Each row comes from the steps of one path. Every step used is in the known rows, and no mark comes twice. Write the path behind each row, first mark first.
Known rows:
nozu suvor ruki: [-3.30  3.85 -2.07 -0.67 -1.06  3.77  3.54  3.95 -5.43  3.60  4.26 -0.15
  0.83 -0.19  0.03 -2.79 -7.23  1.03 -2.86  1.70 -0.68  2.34 -3.57  0.04]
suvor nozu pife: [-1.40  1.05 -0.76 -3.13 -0.22  2.22  3.01  0.59  0.52  2.27  3.41 -0.86
  0.68 -1.69 -0.65 -3.27 -1.26 -0.70  0.22 -3.48  1.25  0.48 -0.66 -0.41]
feli bakit pife: [-2.20  3.81 -0.60 -6.57 -1.71 -1.13 -1.84 -2.50 -0.01  0.60 -1.78  2.34
  0.17 -0.78  3.74  3.09  1.76 -0.15 -0.75 -0.79 -0.12 -1.03  2.07 -2.31]
suvor nozu pife bakit feli: [-2.17  3.74  0.18 -5.20 -2.11  3.13  0.83  0.12  0.03  4.37  2.85 -1.65
  0.37 -2.72  0.41 -3.63 -0.02 -3.30  1.25 -4.97  0.93  2.63 -2.60  0.28]
suvor nozu bopoz: [-4.11 -0.73  2.54 -3.96 -0.43  2.84  4.94 -0.42 -2.55  0.03  3.21 -1.46
 -0.91 -4.12  3.12 -3.30 -3.35 -0.41  1.18 -5.22  1.82  1.96  2.53  0.36]
nufori bopoz nozu: [ 2.00 -3.71 -2.53 -0.92  0.25  0.49  0.15  3.60 -0.54  0.96 -0.13  0.92
  0.16 -1.96  1.95  0.14  1.91 -0.23  0.26  0.35  0.02  2.47  4.86  0.91]
funake pife nozu suvor ruki katup: [-8.45  4.23  1.81  1.07 -1.24  4.68  2.19 -0.08 -1.68  0.17  2.37 -0.29
 -0.94  0.92 -2.99 -2.53 -3.04 -3.43 -2.14  2.95  3.48  4.14 -1.49 -0.60]
pife bakit feli nozu bopoz nufori: [-0.08  3.39  0.99 -5.42 -3.59  2.49 -3.17  1.59 -0.41  1.60  1.12 -0.75
 -3.22 -5.73  3.48 -1.87  0.99 -5.22  2.77 -0.64  2.50  3.85 -1.32 -0.67]
bakit pife nozu suvor ruki katup: [-6.33  4.49 -2.22 -3.73  0.09  7.34 -2.48  1.71  0.88  3.22  5.51  2.27
  3.50  1.24  0.66 -0.99 -1.89 -0.89 -3.83 -2.03  0.90  2.05  1.31 -0.77]
bakit pife: [-0.48  2.37 -1.20 -2.69 -1.86  2.52 -3.12  0.37  3.19  0.22  1.31  2.21
  1.58  0.37  1.14  1.19  1.73 -1.10  0.63 -1.45 -2.31 -0.87  1.60 -0.98]
bopoz nufori: [ 3.04  0.82 -0.10  0.63 -1.96  2.33 -2.23  0.74 -0.90  0.49  3.95 -0.03
 -0.96 -3.84  0.63 -0.99  1.90 -3.91  1.79  2.12  1.43 -0.83 -1.59 -0.97]
bopoz nozu suvor ruki katup: [-3.49 -0.23 -3.17 -0.28 -1.68  6.18  2.22  5.63 -3.93  4.22  2.94  1.14
  2.83 -0.58  1.08  0.38 -4.59 -5.10 -4.93  1.13  0.94  4.23 -3.19  1.85]
funake pife nozu suvor: [-5.93  3.52  0.37  1.33 -1.26  2.01  1.99  1.02  0.86 -0.32  1.06 -1.88
 -1.03  0.30 -1.79 -1.62 -1.33 -2.20  0.24  1.55  4.48  4.42  0.31 -2.79]
pife bakit feli: [-1.17  4.28  1.47 -3.39 -2.79  1.16 -3.33 -0.72 -0.68  3.10 -0.80 -1.05
 -0.30 -1.79  1.53 -0.55  2.23 -4.04  1.40 -2.40 -0.37  3.32 -2.94  0.83]
bakit pife nozu bopoz: [-3.75  1.55 -1.37 -4.21  0.85  5.06 -3.99  1.24  3.73 -0.76  3.79  1.43
  0.18 -0.85  2.36  0.53  0.98 -0.19 -0.80 -4.12  1.17  2.11  4.74 -1.15]
suvor ruki: [-2.74  3.53 -0.61 -0.82  1.07  2.47 -1.49 -0.05 -4.72  0.07  3.31  0.60
 -0.98 -0.28 -0.81 -0.44 -2.79  0.97 -1.95  3.50 -0.93  0.25 -2.75  0.78]
funake pife: [-2.65  1.94  2.82  1.97 -3.20 -0.26  1.80 -1.40  0.95 -2.71 -2.00 -0.51
 -2.46 -0.05 -2.35 -0.35  0.62 -3.53  2.35  3.33  0.25  1.00 -1.21 -0.72]
feli nozu bopoz nufori: [ 1.13 -1.58 -0.60 -2.91 -0.91  1.76  0.48  3.35  0.32 -2.32  2.47  0.58
 -4.30 -5.49  2.75 -1.87 -2.29 -1.16  1.75  2.58  4.18  1.40  2.51 -2.10]
bakit feli nozu: [-0.02  3.48 -2.96 -4.31 -2.83  0.46 -2.71 -0.60 -0.60  1.14 -0.44 -1.46
 -1.71 -1.53  0.46 -0.59 -0.26 -0.62  1.32  0.37  3.78  4.24  0.24 -0.74]
bakit pife nozu suvor: [-3.83  3.81 -3.66 -3.32  0.03  4.82 -2.75  2.66  3.18  2.78  4.10  0.76
  2.94  0.81  1.53 -0.13 -0.28  0.25 -1.43 -3.32  1.94  2.47  3.19 -3.06]
funake pife nozu suvor ruki: [-7.18  5.45  0.27  1.09 -0.76  3.34  1.10  0.96 -1.55 -0.04  2.58 -1.49
 -1.71  0.19 -2.35 -1.94 -2.79 -1.78 -0.65  3.32  3.95  4.63 -0.93 -2.50]
pife nozu suvor ruki katup: [-7.16  3.10 -1.68 -1.17  2.48  5.66  0.40  2.01 -3.07  3.53  5.51 -0.22
  2.06  0.75 -0.72 -2.58 -4.51  0.53 -5.30 -0.54  3.94  3.94 -0.24 -0.30]
nufori bopoz: [ 1.66 -1.80  0.01 -0.98  0.58 -1.22  1.44  0.92 -1.11  0.18  0.03  1.02
 -1.07 -1.18  0.51 -2.42  0.93  3.26  1.37  0.30 -1.46  0.30  4.55  0.85]

Which path is each row?
[ 1.23  1.12 -0.05 -1.32 -0.59  1.18 -0.71  3.56  3.64  2.12  0.30  1.38
 -0.38 -0.49 -1.23 -1.39  0.85 -2.83 -0.47 -0.56 -2.27 -0.02 -4.03  0.90]	nozu pife bakit
[ 2.84 -1.10 -3.32 -3.22 -1.80  1.93 -1.67  5.06  0.93  3.08  0.46  0.98
 -0.47 -2.50  0.99 -0.71  3.01 -3.02  0.16 -0.80 -1.31  4.36  1.43  2.37]	nufori bopoz nozu pife bakit feli
[-3.06  6.39 -1.06 -5.26 -2.70  2.65 -1.98  2.40 -2.77  4.26  1.11 -0.84
 -0.92 -2.52  1.97 -2.29 -2.57 -2.17  0.34  0.66  1.75  4.95 -3.31 -1.09]	pife bakit feli nozu suvor ruki
[ 1.44  0.40 -3.98 -2.31 -2.30  3.48 -3.33  5.42  2.62  3.58  0.42  0.04
  0.70 -1.54  0.51  1.97  2.26 -7.68 -1.40 -1.09  0.38  4.69 -3.83  1.53]	bopoz nozu pife bakit feli
[-1.06  4.10  0.08 -4.78 -2.44  0.49 -3.46  0.29  0.35  2.44 -1.51 -1.10
 -1.17 -2.54  2.07 -0.92  1.46 -2.76  1.90 -0.58  2.39  3.69 -1.27 -1.32]	pife bakit feli nozu
[-5.07  4.96 -2.46 -7.15 -0.32  0.60 -1.58 -0.65 -0.17  2.72  0.39  1.32
  1.13 -0.52  3.98  1.95  0.21  0.84 -2.62 -2.43  3.41  1.82  3.37 -4.17]	feli bakit pife nozu suvor
[ 1.23 -1.60  1.86 -0.95 -2.19  3.73  0.91  2.38 -1.69 -1.79  4.23  0.60
 -3.49 -5.53  2.51 -1.85 -1.57 -3.69  1.03 -0.61  0.13  0.89 -0.13  1.62]	nozu bopoz nufori
[-2.04  1.94  1.00 -3.91 -0.34  2.35  2.00  1.02  0.94  3.23  2.81 -0.65
  0.93 -2.49  0.54 -3.58 -0.24 -2.18  0.89 -4.07  0.60  0.70 -1.64 -0.77]	suvor nozu pife bakit
[ 3.43 -3.55 -3.90 -1.03  0.02  1.23  0.29  5.55  1.29  1.23  0.86  1.60
 -0.33 -1.57  0.12 -0.31  1.78 -0.94 -0.66  0.58 -0.97  2.40  2.89  1.88]	nufori bopoz nozu pife
[-7.63  5.61 -1.15 -7.60 -0.32  3.17 -1.37 -1.76 -2.42  3.01  2.01  2.75
  1.43  0.00  3.02  1.19 -1.33 -0.40 -4.83 -1.07  2.33  1.36  1.35 -1.88]	feli bakit pife nozu suvor ruki katup
[ 1.17 -3.07 -3.56 -1.04 -0.78  1.56  3.14  6.02 -1.74  3.02  0.91  0.47
  1.05 -1.93  2.11 -1.15 -1.11 -0.15 -0.60 -0.27  0.05  3.76  3.98  0.47]	nufori bopoz nozu suvor
[-2.11  2.16 -1.43 -3.87 -0.18  6.07 -5.18  1.59  3.36 -0.66  5.81  1.54
 -0.22 -2.63  2.55  0.13  2.01 -2.20  0.09 -3.02  1.71  1.70  4.08 -1.89]	bakit pife nozu bopoz nufori
[ 1.79 -0.40 -3.76 -2.22  0.59 -0.30 -0.05  3.87  3.96 -0.53  0.12  1.09
 -1.89 -0.48 -1.15 -1.47 -1.44  1.15 -0.36  3.02  2.80  0.43  0.33 -1.95]	feli nozu pife
[ 1.11  0.68 -2.10 -3.10  0.47 -0.16 -0.98  4.26  4.45  0.60 -0.81  1.19
 -1.71 -1.17 -0.25 -1.61 -0.51 -0.43 -0.01  2.40  2.42  0.50 -0.56 -2.49]	feli nozu pife bakit
[-1.70  3.07  1.11 -5.58 -2.67  1.39 -2.13  1.27 -0.03  1.43 -0.88 -0.73
 -2.48 -3.86  3.19 -1.46 -0.14 -3.13  1.79 -1.76  1.66  4.60 -0.62 -0.18]	pife bakit feli nozu bopoz
[-4.34  4.56 -1.65 -7.08  0.68 -0.20 -3.98 -2.80  0.81  0.78 -0.37  1.32
  0.39 -0.41  3.73  3.15  2.80  0.83 -1.89 -1.93  3.23  0.62  3.96 -3.96]	feli bakit pife nozu
[ 1.43  3.15 -4.52 -4.44 -2.95  1.04 -2.48  1.36  1.61  1.47  0.54 -0.75
 -2.33 -1.17 -1.21 -1.08 -0.53 -1.35  0.46  0.42  2.63  4.21 -1.62  0.18]	bakit feli nozu pife
[ 2.28 -2.43 -5.04 -0.14 -0.81  2.94 -1.36  6.03  3.02  1.61  1.08  0.81
  0.94 -0.42 -0.63  2.24  0.96 -5.16 -2.22  0.29  0.61  2.60 -2.13  1.26]	bopoz nozu pife
[-5.36  7.67  1.81 -2.42 -5.54  2.47  0.62  1.01 -2.15  1.08 -0.66 -1.18
 -3.19 -2.14 -0.53 -2.37 -2.34 -5.25  2.22  4.29  1.63  5.24 -4.17 -1.64]	funake pife bakit feli nozu suvor ruki
